Each row was made from one path, in order. Every step used is in the known rows, and no mark comes twice. Write each row's path.
Known rows:
r-m-e-b-p: [  5  -6  15 -18   3  -5   2  -8  21  -5  -7  15 -13  -1  -6 -12  -3  10
 -23   7 -10   8  -2   7  -1  -5 -26  -7  -4  18  12  -7 -10  -7  18   0
  -4  -3 -16   1   7  -7 -27  -3   7  -3 -19   3]
c-e-m-r: [-10  -6  10  -7   8   0 -17   6  -1  -3   2   4   7   4  -1 -19 -16  17
 -22 -10 -10  -3   6   0   6   8 -23   2  14  -8  16 -13 -10 -13  23   2
  11  -1 -15   5   6  -9 -21 -15 -16   5 -18  16]
p-t: [  5  -4   0  -1   5   5   7   6   2   8  -1   4  17 -13  -2  -9   0   2
 -13  -4   7   0  -8 -10 -11  -2 -11   4  11   3  -5  -4   3   3  10  -9
  -5   2  -7   2   2   0  -7  -7   3   2   2   2]
b-r-c-e: [-22 -16 -14  -6  19   3   2   6  -4  -6  -5   5   3 -14  -4 -11 -20   5
 -16   1 -16 -28   2  15  -6  -1  -8  -3  -2   9   4  -3   0  -6  11   7
  -1   6  -1   1   9  14  -9   6 -17   7  -2   3]
e-c-r-m: [-15 -12  10 -14  13   7  -4   5  12  -8  -8   8  -4 -15  12 -15  -6  16
 -10   2   4 -12  -9  -1  17  -6 -14  -6   2  10  19  -4  -4  -4  24   7
  -3  10  -4   6   9   1 -19 -13 -25   2  -4   7]
b-r-m-e: [-16 -15   0  -9   9  -5  -8  -1  10  -4  -6   1  -9   3  -1  -8  -7 -10
 -14   0  -9 -19   4  14   8   1 -18  -8  -3   2  13   3  -2 -16  25   4
   7   6  -7   3  14   1  -2   0  -7  -3 -17   1]
m-r-c-e-b: [ -7 -10   8 -12  16  -1  -5   4   1   1   3  14   5  -2  -5 -21 -20  19
 -20  -7 -13  -9  11  16  -6   5 -20   3   3  28  15  -6  -6  10   8   6
   6 -10  -9   0  12   7 -30  -8 -23   2  -7   9]
c-e-m-r-b-p: [  4   1  11 -15  14  -4 -12   4   9  -3  -2   1   7   1  -1 -17 -19  21
 -27 -10 -12   2   3 -14   4   6 -21   1  11  -5  18 -21  -9  -5  23  -4
   0   0 -26  18  -3  -7 -32  -6 -15  13 -13   4]
m-e-c-r: [-15 -13   6  -7  12   6  -8   9   4  -9  -6  -3   5 -18  10 -17 -10  10
  -7   1  -4  -8   9   9   8  -5 -24   0   9  20  27   3  -8   5  36   9
  -5   8 -11   1   9  -5 -21 -11 -25   1  -3   7]
t-p: [  4  -8   6  -7   2   5   3   4  -1   1  -4  -3  12 -13  -4  -7   0   6
 -10  -1   4  -1 -13  -3   1 -12  -8  -1   8   4   5  -5  -5  -5  14  -1
  -6  11  -9   7   6   4  -8  -6   2   6  -4   1]
r-b: [  0  -4  -4  -8  14   1   3   0   7  -1   3  -1   4  -5   2 -14 -10  -4
 -18  -6  -5  -1   2 -13   7   2  -1   5   1  10   2  -9  -2   9   6 -10
 -12   8  -5  12   1   8 -11   4   2   8   3 -11]
m-e: [ -3  -4   0  -3   5  -3  -7   1   3  -5  -4  -1   3  -4   1 -10  -6  -2
 -12  -2  -7   0   7   7   4  -5 -20   0   8  11  10   1  -8  -2  20   2
  -5   2 -11   0  11  -4  -9  -2   3  -2 -14   3]
b-p-t: [ 10   2   1  -2   8   2   6   8   6   5  -6   5  19 -18   2  -4   6   5
 -15   1   6   7 -17 -13 -18 -10 -14   2  12   1  -2  -6   2   1  14 -11
 -14   2 -18   7  -3  -2 -17  -4   6   4   4  -1]
c-r-m: [ -9 -11   5 -14  12   4   1   1   9  -7  -1   3  -2  -3   0 -12  -6   7
 -13  10   3 -12  -9  -4   9  -8  -7  -2   0   2   8  -5  -8  -9  13  -1
   3  10  -9   4   4   1 -15  -5 -11   1  -7   8]
c-e-m: [-10 -11   1  -8   0   3  -8   2   1  -8  -4   7   2  -8  -1 -16 -17  16
 -24  -1 -13  -1   2  -5   1   4 -14   1  11  -8   4 -14 -12 -15  16   1
   4   6  -8   4   0  -2 -13  -8  -3   5 -16  11]
e-b: [ -4  -7   4  -9   5   1   4  -1   6   2   2  11  -1  -3  -2 -16  -8   3
 -18   0  -5  10   4  -1   3   3  -6   2  -3  14   6  -3  -5   8  -1  -9
  -3   6  -1   2   5   5 -15  -1   8   4   6  -6]
r-m-e-c: [ -9  -6  11 -10   3   1 -11  -2  17  -7 -12   9  -9 -10   9 -14  -3   9
 -10  -7  -6  -9  -2  13  16  -4 -25  -8   8  19  22  -3  -5  -8  36  13
  -4  -3  -6   3  16  -3 -13  -8 -16  -4 -24  10]
c-e-b: [-10 -13   9 -14   5   1   8   3  10   1   2  20  -1  -5  -7 -18 -21  15
 -21   6  -8   3  14   4  -6   0 -11   6   3  13   2  -6  -3   6  -2  -3
   3   2   1   3   2   6 -17  -6   2   9   0   1]
m-e-c-r-b-p: [ -2  -6   6 -15  23   0  -2   5  14  -9  -9  -8   4 -20  13 -20 -14  14
 -15   2  -8   0   4  -5   5  -5 -23  -1   4  21  27  -5  -7  13  35   1
 -17   8 -18  11  -1  -3 -30  -1 -22   7   4  -5]
c-r-b-e: [-11 -25   0 -17  19   6   4   4  -4 -15   3 -11   6  -6   2 -22 -18  -8
 -17  16   0 -11   4 -14  -3   4  -2   6  -2  13   4  -5  -3  13   5  -3
  -9  15 -10   5 -11  -1 -17   7 -12   9  15 -15]
r-c-e-b-p-t: [  8  -8   6 -14  12   4  16   6  10   3  -7  18  16 -27  -6 -13 -10  21
 -25   8 -10   4  -5   2 -32  -2 -21   1   6  26  -1  -9   1  10  10   0
 -11  -8 -13   2  -2   6 -29  -6 -10   2   2   7]
b-e-m-r-c: [-11 -17   0  -4  15   4 -17  -1 -17 -17  -1  -4  13  -4   1 -19  -7   0
 -22  -6 -12 -11 -11   3   0  17 -16  -5   2   8  23  -4  -8  -9  26  13
   3  -2 -14  -1   6  -9 -22  -3 -17  -5 -13   9]
m-r: [ -3  -1   4   1  12  -1 -15   6  -4   2   5   1  10   9   2 -10  -3   5
  -9 -12   2  -4   0  -2   7  -1 -11   3   9   4  14  -2  -3  -2  10  -4
   4   0 -10   6  10  -1 -17  -6  -4   6  -4   1]
e-c-r-b-p-t: [  5  -7   8 -15  23   7  10  13  14   5  -5  -6  17 -33  13 -16  -6  15
 -16   2   6  -1  -8 -22  -9  -2 -14   3  11  13  11  -7   5  18  27  -7
 -18   9 -19  12  -9   2 -29  -9 -23  12  19  -8]
c-r-b-e-m: [-13 -26   1 -16  15   5  -1   1  -5 -19   1 -14   5  -9   2 -27 -21  -5
 -27  11  -9  -4   1 -19   3  15  -3   3  -3  -1   7  -9  -8   4  18  -4
  -3  17 -14   7 -13  -5 -19   1 -12   5   4  -5]
e-c-r: [-17 -11   4  -6  15   9  -6  10  -1  -7  -7   2  10 -21  15 -17  -9  15
  -7   1   0  -7  -1  -5  10  -4  -7   1   5  11  18   0  -4   6  19   2
  -9  13  -3   4   6   2 -17  -7 -19   9   7   3]

Which path is each row?
[ -4  -4  -2  -1  13   3 -20  -1  -9  -5   1  -5  12  -5   2 -15  -3   7
 -20 -20 -13  -7 -10   4   8  11 -15  -5   6   3  23  -9  -9  -8  26   9
   1  -4 -15   5  11  -2 -23  -8 -20  -6 -19  13] -> e-m-r-c
[ -8  -6   0  -6  16   2 -10   6  -7  -6   0   6   9  -6  -1 -16 -14  17
 -18 -11 -12 -21   4  15  -5  -4 -20  -2  11  19  16  -8  -7   0  14  10
   1  -9 -10   0  14   2 -22  -1 -26   2 -13  15] -> m-r-c-e
[ 11  -4  20 -18   3  -4  10  -3  26   5  -6  16  -1  -7  -2 -12   0  11
 -24   5  -3  11  -4   3 -16  -3 -33  -4   4  19   4  -4  -2   1  23  -4
  -3  -8 -21   0   4  -8 -25 -12   0  -7 -12   4] -> r-m-e-b-p-t
[ 10   3  -4 -11  15  -2   1   0   9  -4  -2  -1   4  -9   2  -8  -5   4
 -17  -1  -3   3  -9 -17  -1  -7  -5   0   0   5   6 -11  -3   5   7 -13
 -20   6 -13  16  -4   4 -18   7   9  11   3 -11] -> r-b-p
[-22 -22 -10  -5  15   6  -4   3  -4 -10  -6   2   5 -17  -3 -14 -21   8
 -24   0 -24 -22  -1  10   2  10 -10  -7  -1  -3   9  -9  -4 -16  24   7
   1   8  -5   5   7   9 -10  -3 -17   2 -14  10] -> b-r-c-e-m
[-13 -15   9  -6   8   1 -21   0 -15 -12   2   0  11   6   2 -19  -7  -4
 -19  -3  -6   1  -4  -3   5  14 -16  -1   7  -8  18  -6  -7 -11  20   6
  11   3 -14   2   0 -15 -20  -6  -5   0  -9   3] -> b-e-m-r
[-16 -18  -9  -8  16  -4   1  -3   3  -3  -3   2   0  -8  -4 -16 -13  -6
 -17   1 -22 -12  11  23  -2  10 -16  -5 -11  27  16   7  -2   6  21   6
   0   3  -4  -1  14  12 -12   2 -12  -5  -2  -4] -> m-e-b-r-c
[ -7 -11  -8  -8   8   6  -7   1  -1 -12 -10   5   4 -19  -3 -14 -17  18
 -26  -3 -20 -10  -5   3  -3   5 -16  -1   6   7   9 -13 -14 -13  23  11
  -3  -3 -10  -1   5   4 -18  -4 -14   0 -22  20] -> r-c-e-m
[ 10  -2  10  -7   7   1  15   4  11   8  -1  13  14 -15  -5  -8   0   8
 -20   5   5  19  -8  -9 -20  -4 -16   2   5  11  -1  -5   1  11   3 -13
  -8   3 -13   4  -5   0 -21  -8  10   4  11  -5] -> e-b-p-t
[ -1  -3  10 -14  17  -1  -1   3   3  -4  -3  15   8  -7  -3 -17 -16  28
 -20  -1 -14  -3  -1  12 -12  -3 -21  -1   2  25  20  -9  -8   4   9   5
  -3  -9 -16   3   8   2 -39  -5 -18   4  -6   6] -> m-r-c-e-b-p
[-22 -26  14 -18  12   8  -5   6   2 -18  -8   7  -2 -15  10 -21  -9   4
 -11  12   5 -16 -10   5   8  -1 -14  -7  -2  12  19  -2  -3  -5  19  15
  -1  12  -4   3   2  -6 -20  -7 -23   4   1   1] -> b-e-c-r-m
[ 10   6   8 -10  19  -1  -8   2   5  -1   4  -7   9   1   3 -11  -3   6
 -15 -12  -2   2  -1 -12   4  -2 -12   2   7   7  16 -10  -3   3  11  -8
 -11   3 -20  16   1  -2 -27   3  -4  13   2  -9] -> m-r-b-p
[ -3 -13  18 -24   9  -3   3  -2  22  -7  -5  12  -8  -1  -2 -17  -8  14
 -20  18  -6   4   2   4  -2  -7 -28  -3  -4  17  18  -3 -12  -2  21  -1
  -1   3 -21   1   2  -8 -33  -6  -9  -5  -9   6] -> c-r-m-e-b-p
[ -9 -13   1 -16  12   4   7   0   4  -3  -2  18   2 -14  -5 -20 -20  15
 -21   3 -15  -5   5  10 -10   2 -13   1   0  27   5  -7  -6   7   3   6
  -4  -4   2  -2   6   9 -22   0  -9   4  -4   6] -> r-c-e-b
[-21 -22  10 -21   9   2   8   2  16   2   2  22 -12   6 -10 -16 -23  11
 -21   9  -9 -16  10  14   5   6 -12  -4  -7   6   0  -4   2  -7  -2   0
  12   9   1   6   5   8 -11  -7  -8   7  -6  -2] -> c-e-b-r-m
[-18 -16   3  -7   8   6  -4   5  -7 -15  -7   8   5 -17  10 -16  -7  -2
  -9   2   0  -6 -10   4   2   2  -9  -3   3  16  14   3  -2   3  12  10
  -8   6   1   4   1  -5 -11  -1  -6   6   6  -6] -> b-e-c
[-10  -6   5  -3   7  -2 -10   4   6  -7 -11   4   3 -13  11 -15  -5   5
 -11 -10  -6  -1   6   9  10  -3 -22  -3  10  18  23   3  -6   0  33   9
  -8   1  -4   2  14  -2 -12  -7 -12   2  -9   1] -> m-e-c
[-10 -13   3 -16  20   6   1   6   8  -5  -1  -7   5 -19  12 -22 -15  10
 -10  -4  -3  -7   6 -12  13   1  -5   4   0  17  16  -6   1  16  22  -3
 -15  15  -3  13  -1   7 -21  -2 -24  11  13 -10] -> e-c-r-b
[-23 -16   4 -10  13  -1  -9   1  13  -3 -12   4 -10  -6   8 -12  -6   1
 -12  -6  -9 -21   3  20  17   2 -23 -13  -2  11  23   4   1 -13  35  12
   4   6  -2   6  18   0  -4  -8 -17   0 -14   0] -> b-r-m-e-c
[ 17   3  13  -7  16   0  -7   4   6   7   1  -9  18  -6   2 -15  -3  11
 -28 -15  -2   9  -7 -24  -6   9 -20   1  12  -5  11 -18  -1   1  31 -11
  -6  -1 -29  16  -7  -7 -25 -14 -10   6  -4   0] -> e-m-r-b-p-t
[ -9 -12   7 -16  22  -1  -2   5  13  -6  -6 -11   2 -15  11 -25 -16   6
 -14   0  -7  -8  17  -2  10   1 -19   3   6  26  24  -2  -6  17  35   2
 -13   8 -10   7   5   2 -19  -6 -29   4   3  -6] -> m-e-c-r-b
[-10 -14  10 -15   9  -1  -7   0  11  -9  -4   2  -6  -2   0 -15 -10   5
 -13   8  -4 -13   3   5   7  -7 -23  -3   4  10  17  -5 -10  -7  29   4
   4   4 -16  -2   8  -6 -17  -5 -15  -7 -17  12] -> c-r-m-e
